Each row was made from one walk, in order. Every step used is in the known rows, and no mark comes twice. Write each row's walk.
Known rows:
v y l: [  3.1   9.7  -8.2 -13.0  -5.2 -21.8   1.6  11.2  -0.4  15.1  23.8  -0.7
   6.1   8.5  26.5  -7.3  15.3  22.7 -10.5 -20.0]
u j: [  4.0  -4.4  13.0 -23.4 -23.1 -18.6  -9.6  11.6 -42.8  20.6  49.9   3.7
   7.7  -1.7  33.3  15.5  17.0   2.4 -47.2   2.5]
x y n j: [  3.3  16.2 -18.9 -20.1   3.4 -16.0   3.8  16.2  10.5   6.1  39.0   6.3
   7.4  15.7  26.5  -8.7  21.0  19.9 -26.6  -3.4]
u j v y: [  9.6 -10.5  14.3 -33.7 -26.3 -22.6  -4.3  15.6 -41.5  12.9  22.5   0.0
  24.9   4.9  29.9  12.2  20.2   5.4 -40.2 -12.7]
v y u j: [ 14.3 -15.1  33.5 -39.8 -24.2 -20.2  -0.7   9.4 -14.6  14.8  27.8  -0.6
  22.8  -6.4  31.7  -0.7  21.3   2.4 -49.5  -3.5]
x j l y n: [-15.0 -11.2  -7.9 -12.6   7.3 -28.1   6.4  27.8   0.0  11.6  19.5  28.1
  25.9  11.6  18.5  -4.8  13.2  30.5  23.2 -19.3]
l y u: [  0.2  -6.4  -2.1 -23.8 -14.9 -19.5  -5.7  23.7  -5.9   6.1  21.6  16.4
  25.0  -3.5  19.8  -3.8  13.9   0.7 -19.0 -15.4]
n j l y: [-17.0  -1.6  -0.5 -11.5   7.9 -24.4  -3.6  30.8 -42.7   2.3  29.7  14.4
  23.9   4.2  19.3   4.7  -2.0   8.6 -19.4 -18.9]
j l y u: [ -7.9 -13.7 -11.7 -20.7  -2.0 -23.5   1.3  28.5 -24.3   2.3  20.6  12.1
  37.2   3.0  16.0  -3.8   1.9   3.3  -3.3 -26.6]
y x: [  8.8   3.2 -18.0 -10.9 -33.1 -15.4  -3.4   6.4 -27.5  11.5  35.6   8.4
   7.0 -10.0  29.3  -4.1   8.5   1.7 -13.0 -16.0]
u j l y: [-23.7 -13.1  14.5 -24.5 -15.2 -25.7  -4.2  23.8 -28.7   9.5  33.7  19.0
  26.4  10.3  24.6  13.7   1.8   6.7 -15.0 -14.5]
l j v y: [  1.0   1.5  -6.0 -41.9  -5.5 -19.3  -9.8  21.7 -60.5   7.4  20.0  18.2
  27.6 -10.8  23.2  -4.2  20.7  13.2 -42.3 -19.8]
v y n j: [  8.6  -3.2  14.8  -4.9   3.6 -18.7   2.7   7.9   1.7  14.3  30.0   4.3
   8.2   3.3  25.1  -7.9  17.7  22.6 -34.9  -4.6]
l y v: [  3.0  -0.1  -6.1  -9.6  -3.7 -19.9 -18.1  18.2  -6.8  12.7  16.7  19.4
  19.4  17.8  27.3   1.2  11.7  15.5  -1.4 -19.2]
l j v: [  3.6   7.6 -22.6 -43.2  -1.1 -19.8 -15.6  25.5 -79.5   6.5  34.8  18.6
  21.3  -9.2  23.7   0.4  17.4   6.3 -46.5 -15.6]
l j v y u: [ 11.6  -3.5  -2.4 -58.1  -2.7 -21.3  -6.2  22.3 -51.0   1.5  11.4  13.2
  37.3 -16.6  21.9 -16.5  21.9   6.2 -48.4 -21.1]
j v y: [ 11.9  -5.4 -15.1 -18.3 -15.3 -19.8  -1.7  18.9 -46.1  12.1  17.3   0.5
  26.3   1.0  22.5   6.2  17.8   6.8 -24.5 -24.4]
n j: [  9.3   5.9  -3.3 -11.1  -3.0 -18.3  -9.1  18.1 -55.0  13.1  46.2  -0.5
   4.8  -9.3  27.3   6.1  13.1   3.6 -50.6  -3.7]
u j v: [ 11.1  -4.6  -1.2 -33.2 -21.1 -22.7  -9.0  19.1 -59.1  12.6  37.2   0.2
  20.3   5.2  30.4  16.1  18.2  -1.2 -42.0  -8.3]
v y n j l: [ -2.2  -9.6   6.8  -1.3  18.7 -22.9   9.6  12.7 -17.5  12.1  29.4   1.7
  19.2   9.4  19.9  -7.1   5.7  24.0 -19.6 -17.0]
j l y x: [-16.4  -5.2 -16.1  -7.1 -24.7 -21.6   2.5  19.5 -18.8   0.9  19.4  22.6
  26.5   1.7  20.4  -4.3  -7.2   6.5  15.5 -31.0]
v y: [  4.4  -5.9  -0.6  -9.0 -17.7 -15.6  -2.5  12.1 -25.1  18.4  29.7   3.4
  12.4  -4.3  25.5   5.2  17.0  10.2 -27.4 -14.1]

Which walk is each row?
[  5.7   6.6  -7.9 -39.5 -25.0 -19.8  -5.3  13.9 -41.2   0.3  12.4  21.6
  26.5 -16.8  27.0 -17.4  14.0  10.6 -27.4 -25.3]  l j v y x
[ -2.0   5.4  -2.7 -21.3 -39.5 -23.5  -1.8  21.9   0.4   6.0  14.1  30.6
  17.3 -13.0  28.2  -7.5  16.4  13.9   7.7 -15.1]  l y x j
[  5.7 -10.4  14.1 -52.5 -22.8 -26.4  -7.5  28.1 -20.7  -0.2  15.5  13.6
  39.8   7.1  25.1   2.9  18.1  -3.9 -33.9 -13.7]  l y u j v
[ -4.5   0.0   0.1  -6.9  23.1 -26.4 -11.5  26.6 -35.1   5.0  18.6  12.2
  27.8  20.5  25.4  -3.4  -3.2  17.5  -6.5 -23.2]  n j l y v
[ -1.9   2.0  -4.8 -15.1   7.3 -23.6  -3.5  26.5  -8.1   0.6  17.6  19.6
  24.3  17.8  17.9  -4.6  15.8  16.6 -18.5 -14.7]  l y n j v
[  3.5  -7.8  -5.6 -13.1 -25.2 -26.0  13.0  15.0 -28.2  10.7  13.1   8.3
  24.4 -14.5  26.7  -9.8   7.9  17.9  12.8 -26.4]  v y x j l
[ -0.2  -0.9 -11.5  -6.6  11.7 -22.6  -1.7  23.9 -73.8   9.0  44.5  -4.4
  16.5  -2.2  22.8   7.2   0.7   5.3 -32.3 -14.8]  n j l
[ 13.9  -1.4 -15.9 -16.6 -35.7 -20.0   3.4  10.7 -28.5   4.6   7.8   3.8
  25.2  -3.6  24.4  -5.9  11.6   5.3  -8.4 -29.0]  j v y x
[  9.3   7.6 -22.2 -24.8   0.1 -25.8   1.9  17.6 -20.8   8.3  11.2  -1.7
  19.8  16.4  22.8  -7.0  17.6  19.1  -4.6 -30.5]  j v y l
[-10.6 -12.0  15.6 -20.1   0.6 -27.6 -13.1  19.9 -24.1  11.2  21.6  16.2
  30.4  27.1  32.4   5.9   1.5  14.4  -2.1 -18.9]  u j l y v
[ -2.9  25.9 -44.9 -28.7  -4.8 -19.6   2.0  19.1   9.0   6.9  33.0   2.6
   5.6  21.9  27.0  -6.4  19.6  20.5  -0.8 -19.5]  x y l
[  6.1  -2.9 -21.6 -16.5 -20.7 -25.9   6.8  18.8 -46.9   9.8  28.5   8.6
  22.0 -13.1  27.7  -4.3   5.2  11.5  12.3 -21.3]  y x j l
[ -6.5  -6.6   3.6 -20.8  11.8 -25.9  -0.1  31.4 -33.8  -3.6  23.4  10.2
  35.1  -0.9  17.4  -6.9   0.2   1.8 -25.6 -20.4]  n j l y u
[ -7.2   8.7 -30.0 -19.1  17.1 -20.6  10.3  20.5  -9.1   2.7  39.0   3.3
  18.9  22.9  21.6  -6.1   8.1  21.2  -9.3 -15.0]  x y n j l
[ -2.5 -10.0  29.0 -40.6 -26.5 -22.1  -8.0  21.0  -0.2   7.0  29.0  19.0
  26.2  -1.4  29.0   0.7  17.0  -1.2 -36.9  -2.7]  l y u j
[  8.5  -2.1  -0.9  -8.9 -38.9 -15.6   3.1   3.6  -5.8  11.2  20.7   7.3
  13.3 -11.3  29.3  -6.9  10.0   7.2 -14.2 -20.0]  v y x
[ 10.9  -9.6 -16.1 -11.0  -4.5 -20.6   4.3  11.4 -10.0  13.5  15.3   5.0
  24.7  14.2  19.2  -3.4  20.7  19.6  -9.4 -22.6]  j v y n
[ 23.3 -11.2 -10.6 -33.8 -12.1 -22.0   2.2  19.9 -35.3   6.9   9.2  -5.0
  36.5  -2.7  20.0  -5.9  19.4   1.1 -30.8 -24.8]  j v y u
[ -6.8 -13.2   4.9 -18.9  -8.3 -23.1  -3.7  16.0 -61.0  15.8  49.1   1.6
  17.5   4.7  30.6  15.9   4.6   2.7 -27.7 -10.9]  u j l
[ -1.0   8.2 -35.3 -18.0  -8.2 -13.8   3.8  12.8  19.1  11.1  36.4  11.0
   8.8  19.8  24.2  -2.8  23.4  19.7  -3.0 -11.4]  x y n
[  7.9   4.2   7.5 -37.1 -11.4 -28.6   0.4  15.0 -16.5  10.1  18.2  -0.7
  19.4  19.7  30.7  -2.9  19.1  17.1 -20.3 -19.2]  u j v y l
[ -7.1   2.6   8.7  -8.7   4.1 -19.9  -4.5  19.4  11.1   6.7  29.1  23.2
  11.6   8.8  21.6  -6.5  13.1  18.3 -21.0  -5.2]  l y n j
[-18.5  -7.5  14.0 -21.1 -34.6 -25.4   0.9  15.3 -12.4   1.9  25.2  23.8
  25.8   5.3  29.5  -0.3  -5.2   4.2   0.4 -20.1]  u j l y x
[-12.8   3.5  -2.8 -10.8 -13.2 -24.1   2.0  22.1 -24.3  -5.1  21.7  21.3
  22.3  -1.2  22.7  -9.6  -8.7   7.4  -5.0 -24.8]  n j l y x
[  1.1  -1.9  -5.2 -35.4   7.6 -19.5  -4.4  15.0 -25.8   9.0  18.2  24.7
  25.1   0.8  21.3 -14.2  23.3  24.5 -29.3 -17.3]  l j v y n
[ -5.2 -13.6  -6.4 -36.4  -1.7 -30.0   4.2  35.6 -25.7   5.1  14.6  17.3
  37.2  -5.3  18.5  -5.9  11.4  11.4   5.1 -21.6]  x j l y u
[  5.5 -18.8   7.7 -34.6  -6.3 -25.1   0.2  17.0 -53.0  10.4  40.7  -4.6
  28.3   0.0  28.1   5.1   6.7  -3.2 -34.6  -9.3]  y u j l
[ 22.0   5.4 -25.5 -31.3 -31.5 -24.8   0.9  22.3 -48.6   6.6  15.9  10.3
  21.3 -12.5  28.5  -4.1  19.5   7.4  -2.0 -20.2]  y x j v
[  4.3 -10.2   0.6  -3.3  -5.8 -16.2   3.7   4.9  10.2  21.0  27.9   8.5
  11.5   6.2  23.0  -5.3  19.9  22.8 -12.0 -12.2]  v y n
